What can hang from each mark
z_263: z_117
z_127: z_187 z_439 z_458
z_388: z_127
z_117: z_26 z_981
z_186: z_127
z_439: z_127 z_981
z_349: z_117 z_186
z_187: z_26 z_127

Known rows, with every way that one mark hangs from another
z_127(z_439 z_458): [  4  -1 -14  -4   0   8  -4  -6   4   8  -3  11  -9   7   5  25  -2  -3
  -5  -4   7]
z_187(z_26 z_127): [ -3   5   7  -9   4  -4  -4   3   2  -3  -1  -5  -1  -4  -9   7 -12  -5
   8  -8  10]
z_263(z_117(z_981)): [  1  -1   8  -4  -4  -2  -8  -2  -2  -4  -2  -1   0 -21   4   6   1  -3
   7  -2  -7]
z_187(z_26 z_127(z_439 z_458)): [  0   4  -4 -11   3   1  -7  -1   4   3  -3   3  -7   1  -6  25 -14  -7
   4 -10  14]
z_349(z_186(z_127(z_187 z_439 z_458))): [  2   1 -11   6   1   4   4  -5   3   6   4   7 -10  21   6  22 -23  -6
  -5  -2  13]
z_186(z_127(z_187 z_439(z_981) z_458)): [  4   3 -21  -2  -3  10   7  -8   5   7   4   8  -3  14   3  23 -20  -8
  -5  -2   2]
z_187(z_26 z_127(z_439(z_981) z_458)): [  4   4  -8 -11   3  -3  -3   1   4   2  -1   0  -3   1  -5  25 -11  -8
   8 -12  14]
z_186(z_127(z_439)): [ -1   2  -8  -1   0   7   6  -4   0   1   3   9   2  11   3   7 -22  -3
  -4   4   0]
z_263(z_117): [ -2   1   1  -2  -3   3  -8  -1  -1  -2  -1   0  -5 -20   3   0  -1  -3
   5   1  -4]
z_187(z_127(z_439 z_458)): [  2   2  -6  -2   6   2  -1  -1   6  -4  -3   4   2   6   0  19 -13  -5
   1   2  15]
z_439(z_981): [ 8 -1 -9  2 -1 -8  7  3 -2 -2  5 -5  9  0  1 -1  5 -3  9 -4 -1]
z_439(z_127(z_187 z_458) z_981): [  5   2 -22  -3   1   1   7   2   5   7   7  -2  10  17   0  16  -4 -11
   5  -7   8]
z_186(z_127): [ -3   2  -4   3   0   6   2   0   1   3   4   2   5  13   1   3 -18  -3
  -5   6  -1]
z_388(z_127): [  1  -1  -2   1   2   6   2   2   0  -9   2  -5   7   2  -2   9 -11  -5
  -1   3   3]
z_349(z_117 z_186(z_127(z_187 z_439 z_458))): [  2   1 -18  12  -3   4  -4  -7  -3   9   8  13 -16   9   5  31 -21  -6
   0  -5   3]
z_186(z_127(z_187(z_26) z_458)): [ -4   4 -11  -3  -3  12  -3  -5   7  13   1   1  -9  14  -3  21 -20  -8
  -8  -3   1]
z_388(z_127(z_187 z_439(z_981))): [  7   0 -12  -6   0   6  14  -4   1 -13   3   2   2  -3   0  15 -16  -7
   4  -5   2]
z_117(z_26 z_981): [  7  -3   9 -14  -3  -3  -6   1   7  -1  -3  -5  -5  -7   1  11  -4   1
   4 -14 -10]
z_187(z_127): [ -1   2   4   0   6  -3   1   2   3 -10  -1  -4   9   1  -4   2 -12  -3
   4   5  10]
z_349(z_117 z_186): [  2  -1  -6  14  -1  -6  -7   0  -7   3   7   6 -11  -1   3  15  -5  -1
   6  -5   1]
z_349(z_117 z_186(z_127(z_187 z_458))): [  1   1 -15  15  -3   3  -7  -4  -2  11   8   7 -13  11   3  27 -18  -6
  -1  -3   2]

Rows
[  2   2 -15 -15  -4  11  -1 -12   6  12  -5  11 -24  -2  -1  33  -8  -7
  -3 -17   4] : z_127(z_187(z_26) z_439 z_458)
[ -3   4   0  -7   3   0 -11   3   6   5  -3  -5  -4   3  -9  20 -10  -7
   3  -8  13] : z_187(z_26 z_127(z_458))
[  3   2 -12   0  -1   3  10  -3  -1   0   6   7   6  12   4   7 -19  -4
   0   2   0] : z_186(z_127(z_439(z_981)))
[  3   3 -14 -10   0  -3  12   3   0   2   9  -3   9   8  -3   6  -6  -9
  11 -13   4] : z_439(z_127(z_187(z_26)) z_981)
[  1   3  -7 -18  -4   5   8 -12   1   1  -2  12 -20 -11  -2  14 -11  -2
   3 -17  -1] : z_127(z_187(z_26) z_439)
[  4   3 -20  -8   0   0   5   2   4  10   7  -3   5  15  -2  18  -4 -12
   7 -13   8] : z_439(z_127(z_187(z_26) z_458) z_981)
[ 10   0 -24  -7  -3   6   7 -10   6   6  -1   9 -12   2   4  29  -4  -7
   0 -11   4] : z_127(z_187 z_439(z_981) z_458)
[  0   2  -4   8   1   1   6  -3   1   2   5   2  -5  18   4  10 -22  -5
  -3   0   9] : z_349(z_186(z_127(z_187)))
[  4   0 -14  -5   1  14   4  -6   6  -4  -1   4  -5   3   0  29 -17  -9
  -5  -3   6] : z_388(z_127(z_187 z_439 z_458))
[  5   1 -19   1   2  -2   3   7   2   7   8  -4  16  21   2  13   0 -10
   6  -4  10] : z_439(z_127(z_458) z_981)
[  7  -1  -6   4  -4  -3  -6  -3  -3   3   8   8 -13   3   6  28 -22  -2
   6 -12  -5] : z_349(z_117(z_26 z_981) z_186(z_127(z_439)))
[  3   4  -2 -12   3  -7   4   1   0  -6   1   0   0  -6  -6  11 -13  -6
  13 -12  10] : z_187(z_26 z_127(z_439(z_981)))
[ -5   3 -11 -10   1   8  -3  -1   6  12   2   2  -3  14  -4  19 -10  -9
  -1 -10   8] : z_439(z_127(z_187(z_26) z_458))
[  6  -1  -9   6  -5   0 -11  -4   3  10   6   3 -17   6   4  35 -21  -5
   2 -13  -5] : z_349(z_117(z_26 z_981) z_186(z_127(z_187 z_458)))
[ -1   5   3 -13   4  -3   0   0   1  -5  -2   2  -4  -6  -7  12 -16  -4
   8 -10  11] : z_187(z_26 z_127(z_439))
[  4   1 -17  12  -3  -2   3  -5  -6   3  11  11 -10   5   5  21 -21  -5
   6  -6   0] : z_349(z_117 z_186(z_127(z_187 z_439(z_981))))
[ -3   2 -12  -5   2   9  -1  -1   7   8   2   3   1  17  -1  16 -10  -8
  -3  -3   9] : z_439(z_127(z_187 z_458))
[  5  -1  -4  12  -2  -6  -2  -4  -9   2   9  11  -5   7   8  26 -17  -3
   6  -6  -1] : z_349(z_117(z_981) z_186(z_127(z_439)))
[  4   2 -16  -5   1  -3  14   2   1  -1   9  -2  13  11   0   3  -6  -8
  10  -7   4] : z_439(z_127(z_187) z_981)
[ -5   4  -5  -5  -3   8   4  -5   3   6   3   2  -5   7  -4   8 -21  -5
  -4  -3  -3] : z_186(z_127(z_187(z_26)))
[  4   1 -10   6   1  -1  11  -4  -1   0   7   6  -5  17   6  12 -22  -5
   1  -3  10] : z_349(z_186(z_127(z_187 z_439(z_981))))
[  6  -3   1  13  -2 -11  -6  -1  -8   1   7   4  -6  -2   5  21  -2  -1
   8  -8  -1] : z_349(z_117(z_981) z_186)
[  4   1  -6   6  -4  -5   0  -7  -7   4   9  11 -13   2   5  30 -20  -4
   6 -12  -3] : z_349(z_117(z_981) z_186(z_127(z_187(z_26) z_439)))
